Every row comes from one small tree of marks. The marks that hang from a mark follow it in brackets, in alphabetical order. Every link used is in the known rows. Which tree was each row made from?
(in the rows, 128 means zero)
Known rows:
W(U(Z)): [129 104 106 121 127 117 125 128 121 125 133 124 147 148 125 112 106 123
 158 113 111  87 136 123 117 148 142 105 129 130 124 171 122 121 135 126
 127 133 124 127 126 179 140 126 111 138 146 128 159 133 115 119 123 130
 110 141 169 112 118  97 101 151 112  76 135 139 118 119 127 177 143 143
 125 148 149 137 116 156 130 131 121 142 138 156 129 113 135 119 126]
Z(U): [121 147  80 135 118 127 118 133 139 112 137 122 120 182 129 113 110 117
 142 151 121 124 137 118 127 114 130 138  87 136 137 150 130 125 152 132
 134 108 161 130 125 178 123 128 140 122 140 124 152 130 114 122 113 114
 114 115 189 133 131 101 131 130  90  76 128 130 115 149 133 150 149 152
 127 154 128 110 120 128 136 150 121 140 154  87 138 139 136 140 136]
N(V(E(U(W Z)) Y)): [133 139 154 122 145 150 133 112 125 116 125 137 133 127 127 131 141 130
 132 101 124  87 115 154 137  97 157 127 186 138 118 104 113 119 149 122
 126 145 127 131 114  59 129 126 145 143 119 130 112 128 131 137 143 148
 129 148  91 145 130 141 145 123 172 140 140 134 120  93 119 116 142 103
 101 135 120 159 121 142 129 109 133 130 107 131 131 127 129 114 119]
W(U(Z(V))): [130  83  99 126 128 113 129 126 135 139 134 121 138 119 146 125 110 115
 142 106 130 105 120 123 105 145 144 124 106 139 131 178 114 126 130 130
 128 134 129 122 121 192 136 135 105 130 140 116 161 131 117 114 128 114
 124 138 159 129 118 124 105 143 130  87 133 145 126 129 127 155 117 137
 124 154 157 122 125 150 130 134 122 143 140 156 129 113 124 107 126]
U(W Z(V(E N))): [129 119 114 136 131 120 131 128 121 127 129 119 133 106 138 135 142 128
 121 131 136 155  90 157 136 137 141 100 166 117 119 121 105 138 116 133
 118 139 136 120 125 125 120 142 103 130 117 150 124 137 135 134 129 129
 110 142 106 118 115 161  74 127 142 147 127 123 129  92 128 108 130 123
 135 143 139 105 139 116 125 162 118 131 112 151 114 116 121 116 123]
E(U(W Z)): [125 132 120 137 127 119 126 132 100  98 131 137 154 144 132 118 126 121
 154 114 103  86  99 149 139 147 122  75 152 143 111 150 131 116 123 117
 126 136 137 139 129 123 129 131 109 133 118 126 144 140 124 140 121 141
 119 127 166 119 125 102 109 127 103 111 131 138 118  99 130 159 140 127
 120 176 145 147 116 134 131 140 116 145 123  81 137 140 134 133 124]
W(U(E(V(Y)))): [131 124 147 115 127 125 118 127 130 132 124 138 125 141 115 122 121 125
 138 131 125 112 172 106 118 137 120 172 113 124 125 137 151 130 138 120
 131 116  88 133 134 159 135 113 136 116 140 132 144 124 126 117 128 121
 150 117 136 114 125  95 157 140 115 128 127 134 129 174 130 156 121 130
 122 125 122 119 120 149 129  98 143 106 137 149 132 123 122  90 125]
Z(U(W)): [121 163  93 143  99 127 123 142 127  98 137 122 115 178 121 117 122 112
 144 165 116 129 154 138 142 122 144 116  94 135 126 142 132 127 129 125
 132 107 143 131 125 172 122 135 133 121 120 134 150 134 123 128 111 128
 118 120 204 118 129 118 122 124  81  93 125 142 117 129 133 137 138 136
 113 180 135 114 119 123 142 164 107 132 146  61 143 145 128 119 133]
E(U(W Z) V(Y)): [132 144 165 129 131 134 124 116 114 125 123 143 140 128 131 131 134 126
 117  86 105  73 124 138 131 148 103 105 177 140 111 139 152 118 112 118
 125 141 133 132 142 103 126 121 113 110 118 120 124 123 136 151 135 133
 141 115 124 129 135  88 152 120 127 151 127 145 119 112 125 148 145 116
 115 156 148 167 118 137 129 114 126 123 116  84 142 143 128 130 129]
Z(U(W) V(E Y)): [124 138 125 141 106 143 132 130 140 112 130 113  86 122 140 131 143 117
 102 164 147 155 148 141 122  93 148 145  97 123 122 126 123 141 129 131
 133 105 146 110 115 113 117 125 150 109 129 128 129 119 131 101 137 117
 134 127 130 139 125 145 152 105 148 127 126 153 127 108 126  98 124 124
 110 133 120 112 131 122 145 150 122 118 135 107 146 113 121  85 127]
Z(V(E N)): [125 112  92 126 143 130 121 129 149 142 133 120 108 132 142 146 124 128
 103 137 150 182 121 120 114 117 135 145 132 122 135 104 102 141 153 141
 125 123 152 132 111 149 113 134 116 119 144 157 140 135 129 118 130 109
 116 124  92 133 122 154 105 130 137 133 123 109 144 149 131 107 111 144
 155 124 128  80 140 107 121 147 150 123 133 146 115 126 126 195 130]
U(E(V(N Y)) W Z): [134 159 174 129 140 124 132 123 114 135 116 136 155 113 102 127 150 141
 122 121 114 126 116 144 150 168 106 110 176 112 121 116 158 133  89 124
 118 127 101 124 153 105 133 127 122 128 107 141  98 121 147 153 130 146
 133 142 102  99 125 134 110 128 127 181 125 121 119 111 127 112 152 110
 135 126 123 130 138 129 120 120 117 109 103 146 115 130 120  71 130]
U(E(V) Z): [138 121 134 127 128 105 130 131 117 138 124 138 179 137 127 126 128 136
 139 123 131 107  90 133 137 174 111 140 168 144 121 147 170 138 142 121
 116 129 122 133 143 177 135 124 130 141 143 135 131 133 127 164 110 129
 125 143 134 125 117 128 123 138 130 133 138 114 106 163 132 163 157 127
 133 126 123 107 131 148 125 127 129 121 114 119 116 133 120  53 128]
V(E(U) N Y): [119 132 135 113 165 158 113 108 136 112 126 131  97 149 129 134 126 136
  96 127 113 149 147 106 123  90 116 118 170  95 126  77 100 121 147 130
 141 122 125 136 120  49 110 103 137 108 141 148 102 128 130 112 146 128
 121 113  65 123 130  81 130 129 120 148 117 117 148 105 126 120 149 156
 147 121 111 136 113 123 119 101 160 124 130 184 129 127 147 232 126]
N(U(W Z) V(E Y)): [133 136 146 121 120 142 151 125 113 122 127 129 129 113 126 119 145 137
 151 113 134  88 117 158 143  91 184 142 153 140 131  97 122 116 144 123
 127 148 115 125 116  41 136 132 150 164 106 113 103 130 129 139 135 161
 124 146 128 154 138 170 154 129 199 125 150 122 116  83 112 104 136  80
  98 105 113 174 124 138 142  98 118 136  98 144 130 122 130 100 116]
N(U(W)): [124 139 100 137  93 119 125 152 105 107 135 124 118 167 120 110 123 125
 159 153 123 114 136 131 142 128 155 126  85 148 129 124 131 113 145 124
 131 142 134 143 126 128 130 136 129 147 108 134 144 142 120 136 112 142
 116 111 202 122 143 137 138 128  98  89 134 123 123 127 129 129 110 117
 128 135 130 139 117 114 140 131 108 134 128  44 138 144 138 170 125]
Z(U(W) V(E N)): [117 132  94 143 126 129 121 133 144 112 137 112  79 119 153 141 140 114
  98 160 137 167 140 141 135  85 131 131 109 112 137  97 115 143 122 133
 135 114 147 122 119 131 104 135 122 119 126 135 139 138 128 108 132 110
 138 122 129 136 119 144 103 121 126 132 117 131 143 121 134 104 104 134
 122 159 127  63 133 108 135 166 131 132 139 143 131 111 123 147 128]
V(E(U(Z)) Y): [127 120 143 118 143 150 126 110 117 105 125 133 133 143 140 122 128 136
 117 115 117 111 103 124 123 115 136 110 203 119 107 118 126 120 156 120
 130 117 133 128 120  52 128 102 147 120 150 130 117 123 124 127 140 137
 112 135  90 137 131  80 138 127 155 122 133 129 123  92 123 160 174 139
 125 118 114 168 111 155 129 107 143 133 116 179 134 124 146 140 120]
Z(U(E W)): [121 158 110 148 109 114 128 146 119  91 132 127 126 159 115 113 134 117
 154 191 121 140 142 142 153 130 129 131 100 131 125 133 151 139 126 119
 133 103 116 133 131 155 127 124 144 132 124 130 138 140 123 129 109 132
 131 133 196 112 120 127 116 120  81 110 127 141 114 139 136 135 132 131
 111 157 117  89 121 133 143 159 106 123 139  98 138 134 124  59 126]

Write each row's tree:
[129  99 139 118 143 120 138 118 136 143 127 123 135  87 128 125 127 128
 138 121 128 133 140 117 115 130 120 115 123 102 137 140 122 132 102 127
 131 131  95 117 134 132 142 120 124 129 141 110 118 121 125 105 138 123
 137 145 102 118 117 126 109 144 134 137 123 135 137 118 128 138 116 134
 123 119 126 130 134 144 121 106 134 134 135 225 121  93 124  94 126]	W(U(E Z(V(N Y))))
[133 108 126 126 124 103 142 143 107 123 130 149 158 122 137 118 124 136
 148 129 129  96  86 124 141 142 115 146 143 143 130 132 176 129 144 117
 127 138 116 140 141 139 136 114 137 156 139 114 132 143 118 151 110 142
 140 121 168 153 132 126 147 137 144 106 140 107 116 150 130 164 132 120
 128 107 119 124 123 152 132 102 134 139 117 123 126 123 132  97 121]	N(U(E(V) Z))
[134 144 130 110 130 156 124 114 141 145 123 127 123 168 114 135 126 135
 136 119 144 131 143 127 124  93 172 181 152 142 129 102 107 125 182 134
 125 124 132 128 105 108 129 131 160 131 131 148 114 118 128 133 136 129
 113 143  89 143 131 155 164 132 167 129 142 112 117 149 119 105 147 113
 120 111 112 139 128 130 127 119 141 115 119 116 120 145 129 133 128]	N(V(E Y))
[132 124 111 121 123 118 143 146 121 120 131 140 143 133 121 122 124 132
 176 148 143 106 124 127 143  96 152 180  95 152 146 100 141 125 171 123
 132 150 116 149 125 142 138 127 155 176 121 110 129 141 116 142 115 144
 141 131 164 163 139 169 161 135 141 101 145 102 125 182 125 130 100 105
 109 100 103 122 128 133 131  96 131 138 130 108 122 142 131 134 121]	N(U(E) V)
[121 122 141 125 148 147 119 119 139 124 127 126  88 105 139 144 143 127
  87 126 131 163 143 129 117  94 117 123 141 112 126  81  95 130 124 132
 134 132 137 128 116  70 110 128 120 106 128 141 118 126 135 112 149 122
 139 111  63 131 129 127 131 114 131 164 116 133 155 113 127  91 104 130
 134 135 123 115 129 103 122 123 145 120 129 152 132 125 130 211 125]	Z(V(E(U(W)) N Y))
[122 173 147 138 130 131 123 127 133 115 125 130 105 131 117 129 142 124
 110 153 113 137 176 129 149 115  96 134 117 106 134 101 156 136  98 124
 134 108 114 130 146 122 117 118 142 111 116 130 118 126 137 129 125 130
 154 118 133 118 127 114 142 123  95 157 115 132 127 144 132 115 130 128
 121 143 115  95 130 122 133 132 124 111 136 134 135 137 120  85 133]	Z(U(E(V(N Y)) W))
[129 112 127 122 136 112 119 138 127 124 128 137 132 151 130 125 116 122
 137 132 127 110 163 110 121 147 115 175 111 133 126 130 149 137 151 120
 130 121  96 140 131 189 132 117 119 123 146 139 161 136 119 127 121 115
 148 123 154 116 119 105 142 144 103 110 129 128 128 191 135 168 107 136
 120 148 128  94 117 151 131 109 145 112 141 142 132 122 117  90 124]	W(U(E(V)))
[136 118 150 128 120 120 146 129 129 144 122 126 165 100 127 126 132 138
 140 133 148 147  91 127 126 159 126 126 136 135 125 162 146 135 118 128
 117 113 123 115 129 132 146 125 149 136 139 121 108 119 129 135 123 130
 121 155 107 126 120 155 125 124 147 138 138 126 113 135 129 140 148 126
 129  93 116 144 139 142 123 132 116 123 121 132 118 133 120  55 128]	U(E Z(V(Y)))
[130 142 124 123 148 119 116 134 132 140 124 142 138 149 117 137 121 135
 121 140 126 146 142 112 133 145  91 157 142 124 134 103 146 137 144 127
 124 123 118 148 142 169 121 123 124 125 137 150 129 133 132 148 114 121
 137 120 118 121 125 125 122 139  98 149 121  99 129 196 137 135 121 142
 148 133 116  76 132 121 115 127 143 109 128 119 111 146 125 137 133]	U(E(V(N)))
[123 145 126 114 133 146 119 127 139 136 128 122 103 149 106 119 112 140
 125 126 114 139 148  96 127 100 131 123 102 107 146  96 115 105 118 139
 139 128 135 135 133  81 127 122 140 127 125 122 110 121 128 119 130 136
 114 103 128 128 151 104 147 136 111 117 118 113 141 114 123  97 132 138
 153  86 117 173 126 105 125  99 137 135 135 133 125 146 149 252 137]	V(N(U) Y)
[128 101 131 117 140 130 125 114 144 153 131 120 122 100 129 127 114 125
 126  95 121 119 145 114 105 125 133 116 113 108 139 155 103 121 105 137
 130 136 127 114 126 144 134 131 113 121 136 111 133 118 125 103 143 116
 129 132 115 123 125 113 107 144 135 118 124 138 139 111 123 131 121 140
 134 125 148 145 135 135 120 124 132 140 140 193 123 107 129 151 132]	W(U(Z(V(N Y))))
[133 130 131 146 104  98 143 146 108 129 126 125 170 105 127 125 145 128
 156 158 144 142  88 159 144 173 126 111 135 143 116 159 150 142 112 123
 115 133 114 122 131 158 139 144 127 148 120 132 127 135 132 146 116 134
 123 161 145 114 112 176  94 121 126 132 137 130 116 130 135 134 123 110
 120 132 129 112 136 136 130 160  99 124 111  92 121 124 111  26 122]	U(E W Z(V))
[134 130 109 143 106 113 134 139 117 137 129 117 154 120 126 127 130 122
 150 127 143 126  95 155 131 170 146 106 124 155 118 169 127 130 111 131
 115 137 151 120 122 174 132 157 104 135 115 131 139 130 132 143 121 130
 108 142 164 117 121 167  96 119 126 118 136 142 111 111 129 126 123 115
 125 151 153 127 136 119 132 169  97 135 117  51 127 134 116  96 129]	U(W Z(V))
[135 106 132 122 120 136 132 118 134 143 125 120 141 119 132 133 128 134
 118 116 149 146  92 131 115 142 147 139 159 135 119 149 124 131 140 134
 120 123 149 111 117 112 131 127 138 124 141 130 119 120 129 128 133 125
 104 147  95 135 121 143 126 123 178 128 140 130 117 112 123 143 160 129
 139  95 129 146 135 139 129 139 131 126 116 156 122 122 126 103 127]	U(Z(V(E Y)))
[124 135 139 129 118 127 135 139 128 138 126 125 105  96 113 132 140 133
 121 153 138 168 147 122 127 112 117 138  76 115 144  98 126 126 101 134
 134 128 116 128 135  93 129 133 138 134 114 120 107 125 135 120 135 133
 144 114 117 133 143 166 143 114 117 151 119 116 149 130 127  80  84 124
 135  85 115 137 138 101 127 116 125 123 127 116 128 125 124 169 130]	Z(V(N(U(E W)) Y))
[136 110 121 136 122  99 143 137 123 136 127 128 175 108 134 129 125 130
 146 143 149 146  74 135 128 164 125 131 137 143 127 164 146 141 132 125
 117 127 122 125 131 171 139 130 136 147 140 124 129 135 124 138 113 124
 115 155 139 128 115 156 106 130 142 121 139 120 115 150 134 153 131 130
 132 115 124 111 137 143 124 147 123 130 125 129 117 126 117  55 125]	U(E Z(V))
[127 139 141 114 136 147 116 121 143 154 127 138 100 143 119 135 114 138
 101  97 116 120 155  96 120 105 107 156 115 123 146  93 132 115 133 135
 134 137 136 139 139 119 120 122 126 116 126 125 118 119 130 138 129 127
 139  85 112 145 150 106 165 134 123 140 119 108 136 146 125 102 117 130
 157 102 131 154 131 113 122 106 150 121 133 117 126 140 140 232 140]	E(V(N(U) Y))
[131 139 148 117 140 143 104 115 134 133 126 149 117 156 133 135 113 127
 108  88 110  90 146 104 115 128  95 150 138 146 123 127 145 118 155 125
 130 125 142 141 133 132 119 115 125  97 137 123 136 117 129 141 132 116
 148  90 116 140 144  72 186 123 114 134 121 131 127 162 127 154 134 134
 141 143 134 151 117 129 124 105 151 116 138  84 144 154 136 185 137]	E(U V(Y))
[130 138 159 133 131 122 141 128 118 141 120 124 151  83 109 128 149 135
 135 144 133 161 115 148 138 158 118  92 134 113 127 133 136 134  79 129
 119 128 106 116 138 109 138 141 127 135 110 130  96 121 144 136 131 141
 127 154  97 102 118 164  97 119 131 173 124 129 126 100 129 109 124 116
 124 112 125 127 145 120 122 142 110 121 115 141 115 126 115  71 128]	U(E W Z(V(N Y)))
[126 129 140 134 148 130 128 122 123 125 127 134 127  97 136 133 136 126
 114  99 110 116 119 139 126 130 108  74 142 123 125 134 115 117  93 128
 129 143 137 126 134  97 123 139 107 120 111 112 120 123 135 126 141 132
 133 121 103 127 133 115 116 117 119 152 116 139 138  89 127 113 121 128
 126 149 144 153 133 116 123 127 121 142 130 114 131 128 131 182 131]	E(U(W Z(V(N Y))))
[118 152 144 122 152 159 112 114 124 105 125 131  89 137 122 129 139 132
  94 132 110 145 157 125 137  94 126 101 168  98 117  70  99 122 127 127
 138 122 120 136 121  28 111 113 123 105 126 155 105 128 137 115 149 135
 125 118  77 109 130  84 122 122 109 156 115 125 147  88 126 102 136 140
 135 139 112 142 117 114 123 111 145 120 124 164 134 130 143 204 123]	V(E(U(W)) N Y)
[124 138  88 150  99 118 126 141 135 117 136 115 104 138 140 128 130 108
 135 159 137 143 143 139 128 121 135 133  65 149 133 151 133 135 122 132
 130 115 157 121 121 200 120 145 127 116 121 120 158 130 124 113 119 111
 137 115 182 139 127 151 134 113  98 105 121 150 122 138 133 114 104 131
 115 158 143  89 132 113 143 175 109 130 149  47 144 133 115 105 133]	Z(U(W) V)
[124 120 121 122 128 139 126 131 146 153 130 122  97 108 127 136 117 133
 107 117 137 151 145 103 111  99 123 142  68 123 152 114 110 118 122 143
 136 135 141 125 125 118 125 133 132 124 121 110 120 120 127 113 137 121
 131  98 111 146 149 138 155 126 128 129 121 115 146 139 126  88  95 136
 149  84 129 158 140  97 123 114 137 134 143 116 127 134 135 235 139]	Z(V(N(U) Y))
[132  98 128 121 121 128 130 121 137 145 130 118 133 113 137 122 116 122
 132 100 127 103 139 118 101 138 144 126 102 131 130 178 117 123 118 132
 128 127 126 111 121 160 141 131 124 123 133 111 143 118 120 108 136 116
 125 136 132 122 128 122 125 135 149 101 132 149 128 109 124 159 128 134
 123 127 148 153 132 147 132 124 126 136 138 170 133 112 127  98 128]	W(U(Z(V(Y))))
[129 117 116 142 130 111 129 135 110 113 131 129 143 111 147 127 131 115
 136 114 117 104  99 149 127 140 118  87 139 148 118 156 125 125 120 122
 126 149 144 134 125 143 126 142 101 132 120 119 147 134 125 136 125 129
 132 124 152 127 125 125 115 118 115 118 131 144 128 112 130 139 119 120
 116 169 153 127 125 129 129 147 115 143 127  74 139 135 125 140 124]	E(U(W Z(V)))
[122 124 105 135 125 109 130 149 123 129 131 127 112  99 125 136 133 127
 130 165 142 164 128 130 138 120 119 132  75 126 143 101 117 130 114 130
 134 144 123 138 129 134 126 140 117 146 115 130 133 142 127 124 123 130
 144 113 142 131 134 171 121 122 105 133 121 114 149 148 133 107  72 121
 131 116 122 100 137  98 126 126 125 130 130 119 121 132 124 169 126]	Z(V(N(U(E W))))
[135 118 130 125 117 132 133 121 137 157 127 124 154 120 127 129 119 133
 131 104 143 133 101 125 112 154 136 122 133 139 127 174 129 122 122 137
 118 126 150 110 123 153 139 138 134 122 133 115 124 114 130 129 130 120
 106 137 121 132 126 134 131 123 155 122 134 135 116 118 124 131 150 127
 134 105 145 165 139 126 126 142 119 132 126  95 124 139 123 108 136]	U(Z(V(Y)))
[126  91 123 116 146 136 129 108 146 141 130 116 116  98 143 132 125 128
 106 109 131 128 130 121 107 114 141 124 138 102 130 133 100 129 120 133
 133 129 118 112 125 119 129 123 116 119 141 127 128 123 125 102 144 119
 125 144  94 123 120 114 104 144 162 119 125 141 142 100 123 137 129 140
 128 117 135 135 127 150 125 121 144 135 133 245 124  87 133 137 126]	W(U(Z(V(E N Y))))
[130 151 158 116 143 134 117 123 137 148 119 137 133 141 105 136 127 140
 112 126 129 145 144 104 134 146  98 157 148 118 135  99 148 134 128 130
 126 115 112 137 141 132 128 119 135 113 134 145 114 120 137 146 126 125
 138 119  90 113 133 121 148 132 110 166 120 106 127 172 132 113 136 137
 147 105 109 113 133 121 114 112 147 105 128 131 115 146 126 142 138]	U(E(V(N Y)))
